Known rows, with every step that occurs:
dipiz > rolin > mopuz > karup: [ 23.6   1.3  -4.9  -7.9 -16.1   6.5   3.6  13.4   2.1  32.5  -0.7 -23.8
   4.6   2.7  -7.8   4.6  19.7  -3.0 -19.5   4.1  -8.2   4.8  -2.9  17.6]
fone > dipo > rade > nubu > mopuz: [  6.7  14.7  13.4 -20.5 -14.0  12.7  16.5 -10.8  -0.6  33.7  -6.2  18.0
  -3.7  18.1  34.5 -12.3  -2.4 -23.3 -45.0  -2.4  -2.5  15.9 -10.8   5.9]
rolin > mopuz > karup > dipiz: [ 23.6 -10.1  -3.4  -4.7  -9.5   7.8  15.0  14.6   1.4  33.7   9.7  -7.9
 -12.8  -1.0  -4.7  -6.3   6.7 -10.6 -19.4  -2.2  -5.2  18.4   1.0  12.8]
nubu > dipiz > rolin > mopuz > karup: [ 18.1 -12.3  -1.2 -13.7 -10.2   7.3   4.0  25.5  12.7  29.3   3.8 -18.0
  -6.0  -2.9  -7.2   7.0  24.9 -10.7 -23.0   3.8  -5.3  13.7  -2.5  19.3]
gudit > fone > karup > dipiz > rolin > mopuz > nubu > rade: [ 16.8  -9.0  16.3  -6.1 -14.0   5.3   3.0  14.4  -7.7  19.2   3.7 -10.7
  13.4   1.4 -30.7 -25.6  15.3 -69.4 -33.7   5.9  -6.8  13.6  -5.5  21.5]
fone > dipo: [ 19.0  18.6 -13.1 -13.8 -16.1   8.0  16.6  -6.4 -23.4  19.9  -1.7   1.3
  -0.9   8.2  12.7 -13.6  12.6 -27.2 -32.8 -16.4  10.9   8.6  -0.4   6.3]
dipo > rade: [ 29.9  30.9 -12.7  -5.3 -13.9  11.2  14.8   4.0   3.2  22.6   4.9  15.7
  -8.1   5.6  19.1 -11.6   2.7 -37.0 -37.9 -13.3  -0.9  21.3  -4.8   8.4]
rade > nubu > mopuz > karup: [  2.1 -16.4  -4.3  -2.8  -2.8   8.0  15.9   4.0   4.3  41.1  10.8  -9.3
 -11.5  14.5  15.3  -2.4  -1.7  -1.8 -28.8  -5.4   0.7  14.0  -2.7   6.0]
rade > nubu > mopuz: [  5.9  -3.8  -6.5 -11.6  -2.1  13.6  15.0  -0.2  -4.5  34.1  13.0   5.3
  -1.9   5.0   0.0 -15.6 -12.0 -11.5 -37.7  -0.8  -1.3  14.4   6.1   6.3]
fone > dipo > rade: [ 25.3  34.4  -1.9 -14.6 -21.0   8.9  16.7  -7.2  -7.9  21.0  -7.9  16.3
  -5.8  14.1  32.1 -10.0  13.1 -37.9 -38.4 -15.8   4.8  16.6 -12.2   6.7]
gudit > fone: [ 21.0  16.3  -6.3  -3.2  -4.8   4.4  22.1   6.0 -13.3  14.9  10.5  -5.7
  -3.3   7.3 -10.0 -20.7   6.9 -44.1 -32.3 -15.1   5.6   5.5   3.6   8.4]
dipiz > nubu: [ 25.0   1.8 -17.5  -2.5  -9.8   7.9  12.8   0.1 -20.1  24.5  13.1 -10.7
   5.6  -2.0   9.3 -17.7  -3.2 -15.1 -31.6 -19.8  -0.3  12.2  -3.3   9.2]
litid > dipo > fone > karup > dipiz > nubu > rade: [ 35.0 -15.7  -5.7   9.1  -4.8   7.9  11.2  -1.6 -39.6  12.0   1.6 -16.2
 -17.0   8.1  24.4 -22.7  27.6 -20.7 -38.6  -9.1   1.2   8.5 -33.8   9.0]
litid > dipo > fone > karup: [ 28.1  16.1  -5.7   5.0  -4.2   7.2  12.4   2.6 -24.4  16.2  -3.2  -2.9
 -21.1  17.5  29.8 -18.3  26.9  -6.9 -31.5  -4.6  10.5   5.8  -9.4   4.9]
dipiz > rolin: [ 29.0   8.2 -23.7  -9.2 -15.1   9.3   1.7   6.0 -14.1  20.7   7.7  -6.0
   3.2  -5.2  -5.8 -10.1  17.7 -23.3 -31.7 -10.3  -4.7   5.1   1.7  12.3]
fone > dipo > rade > nubu > mopuz > karup > dipiz: [  8.9 -15.0  16.9 -13.1 -14.4   6.7  16.6  -3.1   4.1  40.8  -1.6  12.6
 -25.0  18.6  42.4  -4.6   9.8 -16.9 -37.2  -8.3  -7.9  21.4 -20.4   4.8]
litid > dipo > rade > nubu > mopuz > karup > dipiz: [ 11.9 -25.9  17.9  -3.5  -4.5   9.3   8.9   0.5  15.0  41.7  -0.7   8.8
 -30.8  23.1  44.0 -13.4  22.7  -0.4 -32.8   3.7  -7.5  26.4 -17.0   7.5]
gudit > fone > dipo > rade > nubu > mopuz > karup: [  1.4   4.4  33.2 -10.8 -10.6   0.7  25.9  -5.0   6.6  34.0  -9.6  -4.6
 -12.1  34.3  35.2  -4.7  13.7 -29.9 -37.0  -6.6  -1.5   8.6 -21.2   5.5]
fone > dipo > rade > nubu > dipiz > rolin: [ 14.3  -2.3   4.8 -22.1 -16.2   7.1   6.5   1.3   8.5  22.3  -1.4   8.2
 -10.2   5.9  36.0 -11.6  24.2 -29.6 -47.7 -16.3  -5.2  19.9 -24.1  14.2]
dipo > fone > karup: [ 30.1  23.2 -16.6   3.1  -6.4   7.5  17.9   9.9 -23.6  16.2   8.7   2.2
 -17.7   5.1  15.9 -11.0   4.8 -21.4 -34.6 -14.8   5.8   6.4  -7.3   4.2]
nubu > mopuz > karup > dipiz > rolin: [ 25.3 -24.8  -7.1  -8.6 -11.9   9.0   0.1  16.3  -6.9  35.0   7.7  -3.9
 -15.0  -4.1  -5.8   5.1  22.2 -17.0 -25.3   1.1 -14.0   7.8   1.8   9.7]
gudit > fone > dipo > rade > nubu > dipiz > karup: [ -7.3  -7.4  14.0 -20.8  -9.3  -1.0  29.4   1.1  12.2   8.4 -11.3  13.8
 -27.8  14.3  10.1 -21.3  21.8 -41.5 -50.6 -28.3   2.8  14.9 -31.1   4.9]
dipo > rade > nubu > dipiz: [ 13.6   0.8  -5.8  -9.1  -3.4  10.5  16.2  10.3  20.0  24.5  15.1  16.8
 -20.4   4.0  30.5 -16.8  -0.2 -30.6 -46.0 -19.0  -0.9  32.7 -13.5  10.7]
gudit > fone > karup > dipiz > nubu > mopuz: [ 19.1 -18.4  16.3  -6.8  -2.9   5.0  11.2   9.4 -21.5  23.8   8.8   3.5
  -2.1  -2.7 -15.0 -22.2  -4.0 -35.5 -35.2  -3.1  -2.2  13.2  -6.8   5.3]
dipiz > nubu > mopuz > karup: [ 14.3 -12.0  -4.3  -1.9  -7.6   6.7  12.4   7.7  -9.0  37.8   6.1 -18.6
  -2.2   7.6  13.8   3.2   0.6  -3.2 -23.9  -6.5  -3.3   8.9  -1.9   7.0]

Rows:
[ 31.7 -20.9 -21.3  -0.8 -15.2   3.9   3.1  13.6  -7.6  27.5  12.1 -11.4
 -16.2  -4.8   2.5  -2.1  30.2 -16.5 -23.3 -15.2  -9.4  10.5  -8.2  11.7] : mopuz > karup > dipiz > rolin
[ 20.8  -7.8  -0.8 -11.7 -16.9  10.7  -2.7  15.1  -3.5  33.0  14.9   1.6
   5.7 -10.3 -12.1 -25.6   6.7 -32.2 -26.1   0.4 -21.8  13.6  18.7  20.2] : karup > dipiz > rolin > mopuz > nubu
[ 24.3 -22.6   1.8  -1.2 -11.0   4.9  13.1  10.3  -6.2  36.0  12.1 -20.2
  -4.7  -2.8   3.3  -9.7   2.8   1.8 -20.5  -7.9 -12.7  17.1  -8.3  14.7] : rolin > mopuz > karup > dipiz > nubu
[ 32.1  -5.1  -5.5 -15.6 -15.5  12.5   0.8  11.9 -10.7  25.4   8.3  -0.3
   4.3 -15.7 -23.3 -15.6  11.1 -18.5 -29.5   5.2 -17.9  10.6   5.4  18.4] : karup > dipiz > rolin > mopuz
[ 28.0 -29.4 -21.5   7.6  -9.9   5.0  15.5   4.1 -18.1  24.5  14.1 -26.2
  -9.3   0.8   8.3  -4.0  13.6 -28.9 -29.6 -21.6  -1.3  17.2 -25.9  11.3] : mopuz > karup > dipiz > nubu > rade
[  6.9  -9.8  23.9 -20.6 -18.0   4.0   7.7   7.9  23.6  34.0  -9.3  -9.7
  -8.7  14.3  34.9   1.4  27.1  -8.6 -36.0  -2.4  -9.3  19.0 -28.0  19.2] : fone > dipo > rade > nubu > dipiz > rolin > mopuz > karup
[ 14.4 -21.9  16.7 -17.1 -20.0   6.2   4.8  -0.7   4.2  40.5  -5.3   6.3
 -17.0  13.5  35.5   0.5  26.3 -13.7 -37.7  -3.9 -17.3  12.4 -23.9   9.6] : fone > dipo > rade > nubu > mopuz > karup > dipiz > rolin
[ 33.2  -1.3  -5.0   4.6  -3.7   7.6  10.5   5.7 -28.4  16.0   3.9   6.6
 -32.7   8.5  27.0 -24.4  27.1 -12.1 -31.8  -7.1   2.9  11.0 -11.7   5.0] : litid > dipo > fone > karup > dipiz
[ 12.7 -41.0  -4.9  -7.6  -8.1   7.6   2.3   9.8  -0.8  40.8  14.1  -7.9
 -14.7  -0.5   3.1  -2.7  15.4  -2.2 -30.5  -3.1 -15.9  10.7  -7.0  11.0] : rade > nubu > mopuz > karup > dipiz > rolin
[ 10.0   3.9  15.1 -11.4  -4.5  15.0   8.0  -7.1   8.8  34.7  -5.4  14.1
 -10.3  22.5  35.6 -21.1   9.8  -7.2 -40.7   9.7  -3.0  20.7  -7.7   7.4] : litid > dipo > rade > nubu > mopuz
[ -6.3 -27.5 -23.3 -13.5  -1.1   6.2  19.5   9.9  11.6  15.4   9.5   8.1
 -26.1  -5.5  -9.8 -18.1   5.9 -12.3 -41.8 -25.9   4.1  19.9 -11.9   4.2] : rade > nubu > dipiz > karup
[ 26.1 -27.0 -15.2   6.5  -9.9   2.3  12.3   7.8 -13.3  31.4  17.8 -15.9
 -14.9  -2.1  17.7  -9.6   9.9  -7.9 -23.4 -25.8  -5.6  17.5 -13.1   8.9] : mopuz > karup > dipiz > nubu
[ 24.1 -24.8  -4.2  -0.9 -10.8   7.7  15.7   6.8 -10.6  30.3   7.6 -30.0
   1.2  -0.7  -6.1  -3.8   6.6 -20.7 -25.4  -3.6  -7.9  16.0 -22.5  16.8] : rolin > mopuz > karup > dipiz > nubu > rade
[  6.3 -10.8 -26.6 -15.5  -5.0   7.4  18.0  16.0   4.4  10.7   3.6  12.7
 -25.4  -9.7 -18.1 -10.3  13.2 -25.8 -36.8 -22.4   5.9  16.6  -3.4   3.8] : nubu > dipiz > karup
[ 10.6 -20.8  25.2 -12.2  -8.2   6.7  -0.5  12.0  33.2  34.9  -8.5 -15.5
 -14.5  18.1  37.2  -6.7  39.7   7.3 -30.9  10.6  -9.8  25.5 -23.8  20.8] : litid > dipo > rade > nubu > dipiz > rolin > mopuz > karup
[ -2.0 -18.5  -2.0 -13.5  -3.8   7.5  13.0   2.9  23.2  16.8  -8.9  17.4
 -35.4  12.0  24.1 -22.6  29.3  -7.2 -44.8 -14.7   2.5  26.2 -26.0   6.3] : litid > dipo > rade > nubu > dipiz > karup
[ 25.0 -14.7   3.5   1.5  -5.0  -0.2  13.2   6.6 -23.0  16.7  13.4  -3.3
  -4.2  -3.2  -4.7 -28.4   2.3 -35.1 -34.0 -19.9   1.7  18.3 -16.5   7.9] : gudit > fone > karup > dipiz > nubu
[ 19.5 -16.5  -9.0  -5.1  -5.9   9.5  13.2  13.9  -5.8  35.7  11.0   1.9
 -22.2   1.6   0.6   0.1   7.8 -19.8 -23.9  -3.4  -4.3  15.2   5.5   4.9] : nubu > mopuz > karup > dipiz
[ 18.8  -1.1  -5.1  -9.7  -7.4  13.0  11.1   2.8 -18.6  31.3   8.9  -4.0
   7.0  -2.0  -0.9 -10.9 -10.1 -14.5 -32.6  -2.7  -6.4   8.9   6.0   6.5] : dipiz > nubu > mopuz
[ -5.7 -14.1 -21.5 -10.5  -6.7   5.6  15.0  19.8  10.6  17.2   9.2  12.6
 -23.9  -3.7  -5.4 -20.5   8.1 -37.3 -33.7 -27.3   3.1  19.8   9.7   6.2] : mopuz > nubu > dipiz > karup
[ 30.4  17.2  -8.5   3.1  -3.8   9.6  17.4   1.3 -26.9  16.3   2.7  -8.9
 -20.6  15.5  29.4 -19.9  27.5  -8.6 -31.5  -8.1  -0.1  -1.9  -0.5   7.3] : litid > dipo > fone
[ 36.2  -9.9 -16.6   7.5  -7.4   7.9  18.0   5.4 -37.0  12.8  13.3 -10.2
 -14.3  -4.1  10.3 -14.1   5.0 -36.2 -41.8 -19.8  -3.6   8.5 -31.4   8.1] : dipo > fone > karup > dipiz > nubu > rade
[ 25.3   0.3 -23.8  -1.3  -9.7  10.5  15.1  -3.6 -23.7  18.1   9.6 -19.1
  11.1   0.4  -0.2 -12.1   0.9 -36.5 -37.0 -16.5   3.5  11.3 -16.4  11.5] : dipiz > nubu > rade
[ 18.2  -8.6   3.4 -10.3 -17.3   8.3  -7.9  16.5  -1.6  32.1   9.5   5.7
   5.7  -7.6 -10.3 -24.4   5.6 -29.9 -26.4   3.8 -10.6  22.3  10.0  17.9] : fone > karup > dipiz > rolin > mopuz > nubu
[ 19.2 -25.2   5.5  -8.0 -12.7   8.8   2.2  10.0  15.8  41.5   7.6   6.7
 -20.3   5.0  23.5  -0.4  16.3 -13.6 -36.0  -1.5 -22.7  18.6 -17.8  11.3] : dipo > rade > nubu > mopuz > karup > dipiz > rolin
[ 15.6   8.3  -5.7 -10.8 -17.8  12.9   1.3   7.6  -5.2  26.5   4.5 -17.1
  22.9   2.7 -16.7 -14.6   8.5 -49.4 -31.3   5.2  -9.2   8.2   6.2  22.6] : dipiz > rolin > mopuz > nubu > rade
[ 13.6  -7.7 -13.9  -9.7  -9.9   8.1  -0.7  22.0   0.8  24.7  18.2   0.3
  -5.8  -5.7   9.0 -17.5  16.5 -43.6 -32.3 -16.6  -5.1  17.2  15.4  16.7] : mopuz > nubu > dipiz > rolin
[ 12.3 -13.0  13.5 -12.1 -10.5   6.9   5.3  19.1  34.9  35.9   4.1  -8.5
 -11.6   5.8  22.4   1.7  18.4  -8.8 -33.8   0.4 -14.3  24.7 -22.0  20.8] : dipo > rade > nubu > dipiz > rolin > mopuz > karup
[  5.9 -28.0   2.2 -11.6  -5.6   6.0   5.7  18.8  19.5  34.9  10.0 -23.8
  -5.5   0.3   3.0  -0.9  16.9   2.4 -28.0  -0.6  -8.4  17.6 -11.2  20.5] : rade > nubu > dipiz > rolin > mopuz > karup
[ 21.9  -0.6  -2.4 -22.3  -9.6  12.7   2.4  21.0   3.8  22.1   6.7  -4.5
   4.0 -12.6 -20.3  -7.5  13.5 -22.9 -32.1   6.2  -7.9  13.3   5.5  19.7] : nubu > dipiz > rolin > mopuz
[ 30.9 -17.7 -23.6  -0.2  -9.4  10.9  14.2  -0.1 -26.8  18.3  15.7 -11.2
   0.4  -9.0  -5.5 -17.9   3.0 -40.7 -38.3 -18.0  -3.7  17.0 -18.4  11.8] : karup > dipiz > nubu > rade
[  5.8   3.4   4.1 -13.0  -5.1  11.8  11.6  21.5  10.0  29.6  16.2   4.2
  -2.0  -0.9   0.8 -22.3  -6.7 -38.3 -27.8  -3.7  -1.5  25.2  23.6  17.7] : rolin > mopuz > nubu > dipiz
